Known rows, with every step that occurs
tebu-vidi-parevis-naro-fiba: 0.74 0.05 -3.85 -2.00 -0.99 -1.06 -0.83 -0.60 0.50 1.12 -0.81 1.76 2.05 -2.25 -0.19 0.17 2.12 0.18 2.20
fiba-vidi: 0.47 0.44 -5.40 -0.89 -3.38 1.00 -0.27 -1.37 -1.24 0.28 -1.26 3.13 -1.97 -4.22 1.32 0.92 1.94 0.59 0.08
vidi-parevis-delu-fiba: -0.71 1.56 -5.10 -1.37 -2.47 0.82 1.53 -2.50 0.74 0.16 -0.74 2.56 3.02 -2.97 0.11 1.18 2.93 1.12 -1.45
parevis-naro-tebu-gibagom-fiba-taleme: -1.58 -0.36 -3.62 -0.43 -1.51 1.99 -0.07 -2.27 -1.75 1.18 -2.21 1.21 -0.97 -2.92 -3.07 2.31 1.86 1.88 -2.28
parevis-naro-tebu: 0.33 0.87 -3.36 -0.75 -0.87 0.71 -0.38 -0.20 -0.66 0.92 -2.69 2.50 -0.67 -2.42 -1.33 1.43 2.24 0.20 -2.39
naro-tebu-vidi-parevis-delu: 1.91 1.44 -4.68 -1.97 -0.84 1.11 1.87 -1.78 -0.24 0.45 -0.63 2.80 -0.76 -1.38 -0.80 -0.04 2.91 0.53 -1.06
tebu-gibagom-fiba-vidi: -2.09 -1.51 -5.94 -0.40 -4.13 2.13 0.24 -2.72 -1.78 -0.44 -0.90 2.45 -2.94 -5.04 0.63 1.48 2.59 2.27 0.62
vidi-parevis-naro: -0.08 0.64 -4.08 -1.44 -0.16 0.00 -1.40 -0.92 -0.24 1.04 -0.90 2.52 -0.19 -2.99 0.26 1.81 2.33 0.14 -2.34
delu-fiba-taleme-parevis-naro-tebu-gibagom: 0.63 -1.82 -3.79 -0.86 -1.32 2.03 -1.34 -1.36 -1.12 1.67 -1.28 1.02 1.28 -1.70 -2.75 3.84 1.66 1.10 -1.20
tebu-gibagom-parevis-naro-fiba: -1.81 -3.06 -4.15 -1.78 -1.88 1.23 -1.78 -2.58 0.73 0.77 -2.93 1.53 2.03 -3.84 -0.30 0.89 3.11 0.28 1.35
fiba-taleme-parevis-naro: 0.84 -0.18 -3.49 -1.09 -1.17 -0.09 -1.87 -0.89 -1.96 2.32 -1.05 2.16 0.88 -2.79 -1.11 1.79 1.21 -0.21 -0.73
naro-fiba-vidi-parevis: 0.15 0.48 -5.36 -1.70 -2.42 1.37 -0.75 -1.82 0.43 0.57 0.13 1.90 0.88 -2.73 1.80 -0.65 1.87 0.30 0.77
delu-fiba-vidi-parevis-naro-tebu: 1.65 0.57 -4.53 -1.26 -0.47 0.57 -1.45 0.12 0.87 0.79 -0.78 2.14 -0.50 -2.23 0.03 2.26 1.47 0.93 -1.77
taleme-parevis-naro-fiba: -0.50 -0.88 -3.33 -1.14 -2.05 -0.32 -1.43 -0.37 -0.35 1.44 -1.26 2.00 3.48 -2.25 -0.13 -0.24 2.21 -0.30 1.68
fiba-vidi-parevis-naro-tebu-gibagom: 1.12 -1.05 -5.08 -1.84 0.26 2.21 -1.86 -1.35 -0.59 0.53 -0.36 2.20 -3.64 -1.89 0.22 2.20 2.44 0.87 -2.49
delu-fiba-taleme: -0.42 1.23 -4.45 -0.40 -3.76 1.07 0.54 -2.03 -0.63 1.06 -1.90 1.57 2.44 -4.02 -1.40 2.77 1.23 1.17 -0.41
tebu-vidi-parevis: 1.17 0.16 -5.01 -1.59 -1.64 0.51 0.06 -1.36 -0.66 0.52 -0.18 2.49 -1.49 -3.25 0.49 1.69 2.35 0.59 0.31
parevis-delu: -0.86 1.65 -4.73 -1.13 -3.26 0.77 1.91 -2.65 -0.99 0.20 -2.06 3.35 1.19 -3.45 -0.12 -0.17 3.16 0.47 -0.98
gibagom-fiba-taleme-parevis-delu: -1.36 0.64 -4.29 -0.62 -3.17 0.78 1.30 -2.93 -2.12 1.44 -0.48 2.45 2.02 -3.33 -1.22 -0.47 1.93 1.10 -0.15
gibagom-fiba-vidi-parevis-delu-vodevo: -1.51 1.10 -5.07 -1.24 -2.31 0.72 0.93 -1.78 -0.01 -0.07 0.33 3.56 0.75 -3.87 0.81 -0.07 2.63 0.40 -0.71

Rows
-1.21 -2.38 -3.90 -1.95 -1.65 1.37 -1.94 -3.29 0.17 1.71 -2.76 0.83 2.62 -3.54 -1.36 1.23 2.05 0.23 0.94 | tebu-gibagom-parevis-naro-fiba-taleme
-0.14 -0.17 -3.89 -1.07 -3.13 1.52 -0.49 -2.01 -1.07 1.88 -0.50 1.14 3.71 -2.34 -0.61 -0.19 1.36 -0.21 1.32 | naro-fiba-taleme-parevis
2.19 1.99 -4.55 -1.77 -1.52 1.04 1.96 -2.23 0.08 1.16 -0.68 1.60 1.93 -1.40 -2.44 1.31 1.61 1.25 -0.56 | naro-tebu-vidi-parevis-delu-fiba-taleme
0.18 0.49 -4.33 -0.89 -0.14 0.62 -1.15 -0.34 -0.15 0.85 -0.46 2.43 -2.61 -2.73 0.05 0.60 1.57 1.25 -2.16 | gibagom-fiba-vidi-parevis-naro-tebu
1.86 0.69 -4.42 -1.62 0.46 0.82 -1.77 -0.14 -0.09 1.02 -0.61 2.60 -2.63 -1.90 0.48 1.18 1.69 0.21 -2.57 | fiba-vidi-parevis-naro-tebu
0.21 -0.59 -5.78 -1.53 -3.53 0.46 0.27 -2.51 0.96 0.22 -2.25 3.13 1.40 -4.85 0.96 0.40 2.41 0.90 1.32 | gibagom-parevis-delu-fiba-vidi
1.97 0.39 -4.57 -1.47 -0.75 1.58 0.38 -0.89 -0.34 0.62 -0.42 2.20 -2.26 -1.94 -0.51 1.51 2.28 0.52 -1.07 | naro-tebu-vidi-parevis
0.19 -0.88 -3.71 -0.94 -1.40 -0.28 -1.69 -0.18 -1.36 1.31 -1.19 2.85 0.35 -3.05 -0.06 1.52 2.33 -0.16 -0.36 | taleme-parevis-naro
0.33 0.84 -4.42 -1.38 -2.63 1.06 0.73 -2.79 -2.07 1.66 -0.65 2.64 1.92 -2.55 -0.89 0.08 2.01 0.01 -0.62 | fiba-taleme-parevis-delu
-1.09 0.53 -3.38 -1.09 -2.46 -0.40 -0.41 -0.93 0.12 0.92 -2.55 1.93 3.21 -2.98 -0.48 -0.11 2.34 0.06 0.98 | parevis-naro-fiba
-1.28 -0.80 -4.49 -0.79 -2.48 3.26 1.56 -3.68 -2.34 1.05 -0.53 1.66 0.27 -1.94 -2.47 0.43 2.61 1.68 -1.55 | naro-tebu-gibagom-fiba-taleme-parevis-delu
1.89 0.28 -3.49 -1.07 -1.12 -0.40 -0.04 0.31 -0.94 0.89 -2.54 2.61 -1.54 -2.46 -1.73 1.54 2.12 0.44 0.23 | parevis-naro-tebu-vidi
0.44 -0.99 -3.39 -1.21 -0.13 0.94 -1.65 -0.58 0.51 1.25 -3.25 2.47 -0.95 -3.39 -0.86 1.41 2.34 -0.28 -2.09 | gibagom-parevis-naro-tebu
-1.41 -2.99 -5.34 -1.31 -2.48 2.80 -0.90 -3.33 -0.31 0.20 -2.27 2.25 -1.51 -4.89 0.43 2.41 3.32 0.68 -0.63 | tebu-gibagom-parevis
1.34 0.11 -4.21 -1.78 -0.40 -1.08 -1.10 -0.34 -0.51 1.01 -0.75 2.66 -1.06 -3.00 -0.13 1.89 2.20 0.38 0.24 | tebu-vidi-parevis-naro
-0.42 -0.59 -3.25 -1.73 -1.48 0.06 -1.94 -2.11 0.61 2.20 -2.97 1.19 3.57 -3.69 -1.15 0.17 1.30 -0.42 0.83 | gibagom-parevis-naro-fiba-taleme
0.25 1.27 -5.16 -1.99 -1.70 0.97 0.33 -1.63 0.07 0.13 0.19 3.74 0.63 -2.98 1.22 0.45 2.82 -0.66 -1.18 | fiba-vidi-parevis-delu-vodevo
-0.62 -3.29 -4.96 -2.03 -2.08 1.00 -2.46 -2.32 0.52 0.69 -2.32 1.89 0.27 -4.06 0.78 0.44 2.56 0.40 2.39 | tebu-gibagom-parevis-naro-fiba-vidi
